Each row comes from the steps of one path. Every step used is in the known rows, and no mark comes twice. Write the path behind each row, first mark first.
Known rows:
damub-dizep-rivenu: [-15  -9   1  -1 -40  37   2  -1 -28 -25  -9  15  24  10  -8   1 -16  24
  -9   4   5]
damub-dizep-vurebe-rivenu-sisez: [ -1 -13  10  -2 -30  -4  12 -12  -6 -41 -23  22   9 -20  15  12 -27  24
 -23   4   9]
rivenu-sisez-vurebe: [  1 -14  10   5 -13   0  24   3 -11 -17 -18   9   3   2   6 -14  -8  17
 -14  -3   0]
rivenu-sisez: [ -9 -17  15   2  -4   5  12   3 -16 -31  -8  10   6 -13   9   2   3  10
 -11   9   6]
damub-rivenu-sisez-vurebe-dure-dizep: [ -7 -23  -5   3   5 -11  16   6 -17  10   5 -10   0  -6   2 -21  19 -12
 -15  -7  16]
damub-dizep-vurebe-dure: [-45 -13  -2  -9 -29   8  -3 -16 -32  -9  12  15   9  -8   7  23  -5  -2
 -23 -21  18]
vurebe-dure-dizep-damub-rivenu: [-20 -23 -14   1   6  11   4   3  -1   6  20  -9  11 -10 -31  -5  44 -21
  -1   6   3]
dure-dizep-damub-rivenu-sisez: [ -1 -23  -1   3  11   0  16   8   8 -20   8  -7   4 -20 -14 -14  31  -6
  -5  16   2]
dure-dizep-rivenu-sisez-vurebe: [ 19 -14   6  10 -20   2  18  10 -13 -14 -20  -2   3   9   3 -34 -14  23
  -7   6   2]
sisez-vurebe-dure-dizep: [ -1 -12  -4   4  -7   5   4   5 -23  20 -10 -11   7   8  -8 -11  10  -2
  -6  -9  15]
sisez-rivenu: [ 10  -6 -10   0 -19  14 -10  11  -4 -14 -18  -5  12  -6  -5   5   3  16
 -13  -7  28]
damub-dizep-sisez-vurebe: [ -2   3   1   5 -45  32  13  -7 -13  -2 -24  15  34  10 -23 -13  -6  12
  -3 -23  11]
damub-rivenu: [-17 -14  -3   2  -9  13  -3  16  -2 -19  17  -3  15 -31 -11   9  26  -6
  -9   4  11]
rivenu-sisez-vurebe-dure-dizep: [ -2 -19   2   4   1  -6  15   0 -25  10 -12  -6   1   7   4 -18   6  -1
 -11  -6  14]
dure-dizep-damub-rivenu: [ -1 -14 -11   4   2  14   1  13  14  -5  13 -14  12 -20 -33  -6  40 -10
   2  14   3]
dizep-rivenu: [ -9 -13   6   7 -33  29  -5  10 -21 -26  -4   7  18   0  -9  -3  -5  18
  -1  13   0]
damub-rivenu-sisez-vurebe: [ -5 -18   2   4  -7  -5  25   9  -1 -18   1   4   3 -14   2 -16   7   6
 -18  -5   3]
damub-rivenu-sisez: [-16 -23   7   1   1  -1  13   9  -5 -33  13   4   5 -30   6  -1  19  -3
 -16   8   9]
rivenu-sisez-vurebe-dure-dizep-damub: [ -6 -23  -4   3   5   4  25  -9 -11  10 -11   1   1  21 -19 -24  15  -1
  -2   1  -7]

Which path is each row?
[ 25  -4   3   7 -31  -4 -14   8   8 -17 -22  -7  13 -32  -3  12  -9  16
  -7  12  16]	dure-dizep-vurebe-rivenu
[  9  -1   2   4 -22  -6 -19  13   2 -13   2 -18   5 -35   3   9   5   5
  -7   2  26]	dure-dizep-vurebe
[ 12  -1  -7   7 -34  25 -13   5  -3 -12 -22  -1  30  -6 -19  -7  11   8
  -1 -15  34]	dizep-sisez-rivenu
[ 18  -8   3   9 -31  14  12   5   0 -10 -38  12  20   3 -13  -1 -16  26
  -7   5  -4]	sisez-vurebe-rivenu
[-31 -10  -2   0 -37  28  15 -18 -34  11 -11  21  29  21 -19  -9   0  -4
  -8 -31  11]	damub-dizep-sisez-vurebe-dure
[-32 -25   0  -3 -27  13  31 -17 -43  -8  -8  25   7  31   7 -18 -21  13
 -21 -16  -1]	damub-dizep-rivenu-sisez-vurebe-dure
[  6 -19  15   6 -12   5  15   0  -8 -36 -29  17  14 -13   5   3 -10  20
 -12  18   0]	vurebe-rivenu-sisez
[  2 -18   9   9 -27   7  24   5 -17 -24 -16  11   5  12   4 -26 -19  25
 -11   2  -7]	dizep-rivenu-sisez-vurebe
[ 10 -17  11   8 -14   6   6  11 -19 -27 -11  -3   6  -6   7 -21  -4  16
  -5  19   9]	dure-dizep-rivenu-sisez
[-21 -31  -4   0  15  -2  20  -3  -7  -9  16  -1   2 -11 -12 -13  35 -17
  -9   9   2]	vurebe-dure-dizep-damub-rivenu-sisez
[-13 -18  -6   1   2  19   4  -4 -12  10  -3  -4  11  11 -30  -3  27  -7
   4   8  -1]	vurebe-dure-dizep-damub
[  1  -3   1  -1 -45  10  -3  -8  -2 -28 -22  17  20 -19   0  24 -25  24
 -18   0  11]	damub-dizep-vurebe-rivenu
[  9  -9  -3   5  -3  21   0   6   5  -2 -11 -10  13   0 -32  -5  23   5
   9  17  -1]	dure-dizep-damub
[-15 -19   9  -1 -27  21  17  -6 -29 -38 -10  20  13   7   9  -9 -19  23
 -16   8   2]	damub-dizep-rivenu-sisez
[ -9  -8   4   9 -21  23 -10  -1 -24   9  -7  -5  30  -6 -23  -9  26 -17
   9  -8  25]	vurebe-dure-dizep-sisez
[-35 -32  -6   0   0   1  33 -11 -15   0  11  15   1  11 -12 -17  19 -10
 -15 -10 -12]	dizep-damub-rivenu-sisez-vurebe-dure
[-11 -15  -1   1  -1  11  -6   5 -27  10  -3 -10  10  -4  -6   3  19  -8
  -3   1  21]	vurebe-dure-dizep
